Each row was made from one walk, in order. Every step used is in the known rows, and no mark comes twice. Write each row's walk.
Known rows
l, t, k, q, a: [-1.625,-0.407,-1.458,-0.397,3.744,-2.187,-1.959,-0.736,1.152,1.544,-1.187,3.870,-0.349,-3.368,-1.334,3.125,-0.342,-0.392,0.433,0.967,-1.663]
g, q: [0.184,-2.757,-0.602,0.517,-1.979,0.475,-1.691,0.192,-1.761,0.196,-1.328,-1.571,1.296,-0.964,0.147,1.252,0.342,-0.563,0.450,-0.099,0.117]
a, q: [-0.757,-1.434,-0.783,-1.689,-1.628,1.494,-0.194,1.987,-1.948,-1.164,1.996,-1.467,0.503,-0.996,-2.271,0.504,0.081,-0.866,-0.232,-1.213,1.044]
l, q, g: [-0.563,-0.825,-1.726,-0.267,1.011,0.830,-1.939,1.005,-1.088,0.425,-4.887,4.378,-1.039,-2.564,1.489,2.277,0.013,-0.824,1.969,1.485,-2.022]
q, l, t: [3.309,-1.145,-0.647,2.753,2.774,-0.934,1.404,-1.097,-1.495,1.320,-2.382,2.788,0.568,-2.297,-1.458,1.507,-0.989,-0.148,-1.019,3.534,-2.061]
k, t, l: [1.179,-2.313,1.848,1.022,3.801,-1.102,1.973,0.593,-1.285,1.956,-1.227,-0.005,-1.213,-0.067,0.586,1.227,-1.444,1.471,1.151,-0.704,-1.606]
a, q, l, t, k: [1.213,-1.958,-1.179,-0.288,0.528,1.068,1.030,0.753,-2.300,-0.416,0.267,0.709,1.200,-2.525,-3.030,1.806,-0.742,-0.732,-1.514,1.633,-0.688]
k, q: [0.979,-2.054,1.893,-0.463,2.392,0.140,0.635,0.615,-0.842,-1.033,0.477,1.660,-0.906,-0.399,0.051,0.341,0.375,0.187,-0.874,-1.572,-0.988]
k, g: [0.031,-1.103,1.811,-1.739,1.230,-0.730,1.465,2.216,-1.543,-0.481,1.601,-0.909,-1.097,0.414,0.538,0.271,-0.486,-1.519,1.178,0.234,0.298]
l, q: [-0.601,-1.333,-0.345,0.365,1.433,1.602,-0.547,0.529,-1.181,0.100,-2.960,2.598,0.238,-0.571,-0.141,1.766,0.898,1.551,0.728,0.714,-1.748]
l, q, a: [-1.870,-1.818,-0.967,-0.914,2.056,2.048,-2.100,1.236,0.035,0.535,-1.711,1.772,-0.026,-2.334,0.530,2.039,0.043,-1.391,1.749,0.520,-2.100]
k, t: [1.334,-2.472,0.824,-0.095,3.295,-0.843,0.316,0.637,-1.821,1.764,0.093,0.053,-1.245,-0.214,-0.249,0.839,-1.296,1.346,1.094,-1.067,-1.117]
t, g, q: [0.540,-1.785,-0.868,0.141,-3.252,-0.543,-0.905,-0.623,-1.308,-0.933,-3.886,2.569,1.132,-0.553,1.607,2.165,0.059,-0.781,-0.700,-0.821,1.989]
k, g, q, l, t: [1.807,-3.655,1.056,-0.085,1.232,-0.890,0.929,1.835,-3.525,0.243,-0.451,-0.628,0.060,-1.364,-0.007,1.933,-0.796,-1.931,0.930,1.870,-0.637]
k, t, l, q, g, a: [0.918,-1.765,1.747,0.574,4.137,-0.174,1.267,1.276,-2.181,2.162,-3.857,1.717,-2.231,-2.281,1.711,2.722,-2.170,2.018,2.367,-0.151,-2.508]
l, q, g, a: [-0.669,0.492,-0.682,-0.704,0.789,1.601,-1.577,1.247,-1.519,0.336,-5.293,3.907,-1.872,-3.942,2.115,2.709,-1.033,0.354,2.343,1.158,-1.900]
t, k: [-0.651,1.179,0.222,-1.408,0.560,0.894,0.883,-1.496,2.073,-0.762,-0.171,0.449,1.087,0.220,0.665,0.948,-0.183,0.594,-1.485,1.047,-0.902]
t, k, g, q: [-0.560,-0.939,1.158,-2.357,0.483,0.615,1.017,0.168,0.120,-1.045,0.295,-0.954,0.909,0.007,1.162,1.724,-0.438,-0.692,-0.542,1.119,-0.679]
t, k, q, l: [2.032,-0.681,1.914,-0.923,2.957,1.632,2.720,-1.423,0.922,-1.749,-0.407,1.919,0.870,-0.399,0.801,1.157,-0.442,0.527,-3.123,1.361,-2.494]
a, q, g: [-0.673,-0.917,-2.171,-2.299,-1.922,0.750,-1.614,2.542,-1.911,-0.767,0.099,0.471,-0.848,-2.962,-0.664,1.093,-0.798,-3.220,0.995,-0.612,0.698]
q, g: [0.058,0.762,-1.958,-0.779,-0.360,-1.130,-1.965,0.797,0.029,0.478,-2.786,2.651,-1.857,-2.870,2.322,0.741,-1.361,-3.390,1.794,0.965,-0.571]

Write each row's walk
[-0.369,-0.044,2.949,-3.266,0.052,0.996,1.819,3.588,-3.165,-1.061,2.035,-2.433,-1.914,-1.929,0.244,1.325,-1.985,-0.279,1.540,-0.786,1.107]
k, g, a, q
[1.496,-2.253,-1.273,0.212,0.340,0.811,0.719,1.229,-2.932,-0.282,0.352,0.533,0.832,-2.507,-3.284,1.585,-0.668,-0.934,-1.026,1.253,-0.398]
a, q, l, t
[-0.057,2.617,-0.531,-1.443,-0.871,-0.094,-1.559,1.148,-0.624,0.430,-3.253,1.948,-2.962,-4.813,3.122,1.445,-2.828,-1.691,2.394,0.610,-0.230]
q, g, a
[2.541,-3.606,-1.021,2.427,-0.090,-0.196,-0.755,-0.565,-2.948,1.087,-2.947,0.488,1.728,-2.504,-0.902,2.248,-0.400,-0.584,-0.308,2.386,-1.387]
g, q, l, t
[1.694,-2.303,-1.399,0.159,-0.359,0.575,0.846,1.032,-2.949,-0.571,-0.646,1.786,1.002,-2.491,-2.732,1.907,-0.763,-1.098,-1.298,0.989,0.206]
a, q, l, t, g
[0.970,0.982,1.172,-0.885,-0.351,1.952,1.197,1.339,-3.073,-0.174,-0.535,-0.731,-0.940,-4.449,-1.132,1.982,-2.622,1.726,0.140,0.382,0.233]
g, a, q, l, t
[-1.437,-1.058,0.785,0.966,2.120,0.963,0.979,0.817,0.675,0.776,-3.097,1.080,0.001,-1.500,1.434,1.975,-0.185,-0.749,1.163,0.906,-2.293]
t, l, q, a
[1.332,1.034,1.980,-1.320,-1.036,3.073,1.868,1.611,-2.932,-1.033,0.110,-1.798,-0.749,-3.683,-0.393,1.296,-2.643,1.480,-0.373,0.003,0.290]
g, a, q, l
[-0.531,-0.773,1.285,1.799,1.654,0.673,2.069,0.196,-0.125,0.330,-4.026,1.601,0.176,-0.274,1.070,1.794,0.497,1.217,0.458,1.073,-1.979]
t, l, q
[2.089,-2.288,-0.138,-0.490,-0.612,2.345,1.760,1.454,-2.698,-1.386,1.251,-0.990,1.099,-1.333,-2.195,0.375,-0.690,-1.179,-1.676,0.618,-0.282]
a, q, l
[1.619,-3.770,0.170,-0.031,1.003,-1.175,-0.367,0.325,-2.687,1.140,-2.550,1.895,-0.344,-0.556,0.842,2.402,-1.311,0.901,0.647,-1.602,0.241]
k, t, g, q
[3.462,-1.189,-0.838,2.597,1.878,-1.301,1.538,-1.534,-1.392,0.837,-3.820,4.681,0.670,-2.228,-0.680,2.112,-1.147,-0.319,-1.519,3.165,-1.108]
q, l, t, g
[-0.807,-0.050,-2.558,1.317,0.482,-3.659,-1.924,-0.935,-0.435,1.627,-3.864,5.688,-0.318,-2.326,-1.110,3.172,-0.091,0.282,0.765,0.653,1.048]
l, t, g
[-1.298,-1.644,-3.151,0.933,-0.098,-3.340,-3.517,-0.545,-0.783,1.996,-3.884,4.519,0.154,-3.712,-0.785,3.913,-0.368,-1.430,1.506,0.460,0.945]
l, t, g, q, a
[-0.529,0.594,1.023,1.037,1.265,0.660,1.337,0.837,-0.380,0.597,-5.630,2.556,-1.160,-2.546,2.636,2.475,-0.887,0.443,1.645,1.359,-2.009]
t, l, q, g, a
[2.946,-0.913,0.041,1.406,3.500,-0.745,2.259,-1.150,-1.006,0.755,-1.868,2.688,0.669,-2.053,-0.912,1.994,-1.280,-0.418,-1.386,4.162,-2.404]
q, l, t, k, g
[0.743,1.350,1.313,-1.285,-0.168,2.320,1.445,0.875,-2.326,-0.490,-0.590,-0.544,-0.588,-4.441,-0.893,2.347,-2.641,1.867,-0.449,0.722,-0.157]
g, a, q, l, t, k
[3.025,-3.518,0.071,1.749,-0.986,1.290,0.324,-0.336,-2.609,-0.136,-2.056,-1.102,1.973,-1.329,0.223,1.228,-0.424,-0.895,-1.029,1.852,-1.212]
g, q, l
[3.415,-0.256,-0.172,2.282,1.671,-0.823,1.768,-1.314,-1.761,0.772,-4.130,4.316,0.201,-3.146,-0.316,2.465,-1.923,0.427,-1.277,3.038,-0.941]
q, l, t, g, a
[-1.025,-3.168,-1.300,-0.631,-1.312,0.806,-3.259,1.100,-0.734,0.581,-0.050,-2.313,0.929,-2.770,0.706,1.556,-0.576,-3.375,1.433,-0.334,-0.377]
g, q, a
[2.960,-0.115,0.757,1.061,3.276,-0.219,2.506,-0.864,-1.288,0.687,-2.213,2.334,0.163,-2.928,-0.506,2.371,-2.032,0.380,-1.166,4.024,-2.236]
q, l, t, k, g, a
[-0.645,1.595,1.529,-2.163,-1.766,2.463,0.512,1.892,-2.364,-0.868,0.610,-2.057,-1.128,-3.327,-0.447,1.366,-2.027,1.813,0.631,-1.398,1.163]
g, a, q
[-0.643,-1.436,-2.801,1.513,-0.409,-3.377,-2.724,-0.917,-1.362,1.747,-4.558,4.986,0.319,-2.851,-1.071,3.811,0.033,0.003,0.961,0.548,1.110]
l, t, g, q
[-1.525,0.705,-2.072,0.430,2.270,-2.401,-1.475,-1.543,0.974,1.880,-1.993,3.468,0.275,-2.328,-1.642,2.822,-0.016,0.941,0.356,1.869,-0.850]
l, t, k
[-1.575,1.061,-0.457,-0.728,2.676,-2.340,-0.563,-0.202,-0.107,1.609,-1.425,2.580,-0.845,-2.954,-0.948,3.245,-1.113,0.991,1.186,1.798,-0.578]
l, t, k, g, a
